Each row was made from one walk, in order. Every step used is in the known rows, and no mark comes twice. Write each row's walk.
Known rows
tonu > runu > pamil: [ -2 -27  -3  15  -1  -7 -40  20  27 -49  29  29  -2 -21  -3  13  -5   2
   7  -7   8 -23]
kekib > pamil > livep: [-27   4   3  -8  -7 -11 -27  36  26 -27  17  23  20 -13 -16  27   3  -1
  13 -51  36 -27]
kekib > tonu: [-14 -33   9  10 -12  13 -19  16  24  -5 -17   7  -8 -38 -10   0 -12   5
  -9 -17   3 -26]
kekib > tonu > dobad: [-18 -31 -13  -1 -26   6 -12   0  27   0 -32  22 -28 -55 -17  -4  -7   9
 -10 -18  11 -43]
taliz > pamil > runu > tonu: [-17   4   9  21   9  -9   0  20   6   5 -16  38 -20 -23 -32  23  15  33
  -5 -27  27 -11]
kekib > tonu > livep > pamil: [  4 -20  11   0 -24  20 -40  -3  16 -31  -6  12  -5 -19   9 -10  -3   0
 -11  -9 -15 -37]
tonu > runu: [  0 -23  -5  21  -8   4 -24  27  30 -36   6  11  -1 -33  -4  16 -20 -24
  -3  -8  10 -22]
kekib > pamil: [-30   2 -13  -3  17  -1 -26  37  36 -32  18  26   4 -31  -4  12  -8 -11
  14 -40  29 -24]
pamil > livep > sisu: [-18  -2  15 -10 -23 -14 -36  18  12  -6  -6  14   0  -4 -10  14   6  13
  12 -21  12 -55]
runu > pamil > livep: [-15 -21  11  -8 -15 -18 -47  26  13 -29  21  26   9   0 -24  26  11  40
  10 -31  19 -34]
tonu > livep > pamil: [ -1  -6  -1  -5 -12  12 -52  16  19 -49   8  17   0 -10   8   2  -4   1
  -2 -11  -4 -40]
taliz > pamil > runu > tonu > livep > sisu: [-11  28   6  14  -8  -6 -14 -14  -4  11  -8  37 -23  -6  -3  13  18  13
  -1 -19  10 -28]
tonu > kekib: [-24 -14 -15  30   3  16 -53  24  23 -45  -6   9 -11 -37  -7  17 -12 -10
  -8 -25   3 -21]
pamil > runu > tonu > livep: [ -2  -2   5   4 -17  15 -26   6  15  -3 -12  23 -15  -5 -24  23  11  -4
  -2 -23   5 -16]
kekib > sisu: [-19 -13   8  -6   2  15 -25  29  18   2  11  23  -9 -27  -7   1  -7  13
  10 -18  -1 -37]
livep > pamil: [-12 -16   5  -8   6   0 -41  35  24 -46  -3  24 -10 -21  -9  -4   3  22
   5  -9   5 -46]
tonu > kekib > pamil > runu: [-25  13 -21   1  32   8 -49  29  27 -35 -16  40 -21 -32  -8  13  13 -18
  -2 -42  20  -6]
livep > pamil > runu > tonu > dobad: [ -9  -7  -2 -21  -3  -8 -22   6  19 -16 -46  57 -50 -23 -44  -4  43  44
  12 -14  10 -53]
tonu > dobad: [-23 -17 -27  -7 -14  -2 -24  20  31 -16 -16  29 -23 -48 -19   8  -8   7
  -2 -20  22 -47]
runu > tonu > dobad: [-27 -15 -12  14 -24   1 -11   3  27 -14 -16  31 -26 -39 -40  15   8  18
  14 -26  17 -46]
taliz > pamil > kekib: [-37 -20   5  14  10   4 -10  24   8 -31  14  29   2 -44  10  13 -27  44
  -2 -52  30 -15]
runu > pamil > livep > sisu: [-19  -7  16 -16 -13 -27 -52   9   8 -20  16  32  -3   9 -11  10  21  39
  23 -21  11 -56]
runu > tonu: [-23 -17   9  23 -10   6 -18  19  24 -19   0  14  -6 -20 -32  19   3  13
  15 -24  10 -29]
pamil > runu: [ -7 -13  -2 -18  13   0 -30  38  23  -2 -27  26 -22 -23 -19   9   2   6
 -10 -15  19 -22]

Which walk is each row?
[-43  27  13  30 -12  -3 -45  -9  13 -37   6  29  -2  -3 -19  23  34  -2
  36 -55  10 -39] | runu > tonu > kekib > pamil > livep > sisu
[-18  -1  14  16   8  27 -37   3   5   2 -19  37 -38 -20 -31  10  31  15
  10 -28 -14 -18] | pamil > runu > tonu > kekib > sisu
[-20 -25  20  -6 -24  29 -29 -28  10 -12  -3  16 -10 -27  34 -13 -18   8
   6 -37 -12 -40] | pamil > kekib > tonu > livep > sisu
[-14 -21  10 -16  -8  27 -46   6  14 -60  13  26   1 -17  22  -3 -12  27
   8 -38  -3 -36] | tonu > livep > pamil > kekib
[-14 -43   8   5   2   7 -36  10  21 -61  32  39  -1 -27  12   8 -13  27
  18 -36   9 -18] | tonu > runu > pamil > kekib
[-21  -1   8  18 -18 -20 -14  32   5 -12   9  16  16 -20 -15  34  -6  29
 -13 -37  36 -22] | taliz > pamil > livep
[-19   8 -12 -26  29  -4 -24  43  32 -13 -10  42 -15 -25 -12   8   8  -5
   4 -36  31 -16] | kekib > pamil > runu
[-32 -34  18  20  -1  13   1   3   7 -13  -2  24  -4 -53  13   1 -24  43
 -11 -49  19 -11] | taliz > pamil > kekib > tonu
[-28  12 -18 -16   7  -7  -6  10  31  -4 -25  61 -36 -35 -41  10  33  11
  18 -44  33 -32] | kekib > pamil > runu > tonu > dobad
[-26 -54  22  -5   0  14 -32  -3  17 -31  13  35 -10 -31   5  -8  -6  55
  11 -45   2 -23] | runu > pamil > kekib > tonu
[-23   9  -1  48  11   2 -23   8   2 -19 -21  35 -28 -29 -27  27  19  23
 -12 -33  17  -1] | taliz > pamil > runu > tonu > kekib
[-10 -10  12   1   3   3 -18  23  19   0 -27  30 -25 -14 -40  16  19  19
   7 -21  13 -22] | pamil > runu > tonu
[-37   6 -22  23  19  12 -51  24  32 -55   9  24  -2 -39   0  17  -4 -22
   7 -45  17 -14] | tonu > kekib > pamil
[-16 -41  13   3 -26  38 -24 -12  16 -21   2  10   2 -33  21   1 -28   6
  -7 -47  -2 -18] | pamil > kekib > tonu > livep
[-31  21   8 -17  -5 -19 -32  19  21 -17  13  29   8  -6  -3  13  12  -2
  25 -41  26 -50] | kekib > pamil > livep > sisu
[-12   5  -6  -3 -17   8 -43   4  17 -16   7  12  -6 -12  18   4 -13 -19
   3 -10  -5 -48] | tonu > livep > sisu
[-13  19  -3  -4   1  11 -23   7  23 -13   3  38  -7  -6 -17  21  18 -15
  13 -45  18 -11] | kekib > pamil > runu > tonu > livep
[-20 -29  22 -13 -16  18 -45 -36   5 -24  19  35 -11 -13  35 -18  -4  33
  16 -36 -16 -41] | runu > pamil > kekib > tonu > livep > sisu
[-12   3  23   5  15  22 -50   2  -1 -21 -23  50 -45  -9 -28  -6  49  35
  19 -18 -24 -34] | livep > pamil > runu > tonu > kekib > sisu
[  2 -25  10  10 -23 -17 -40  17  17 -42  28  25  13  -2 -14  28   7  12
   7 -18  17 -24] | tonu > runu > pamil > livep
[ -4  -7  21 -11   9  -1 -31  21  15 -22 -31  42 -31  -5 -37   0  37  37
  15 -11   3 -36] | livep > pamil > runu > tonu
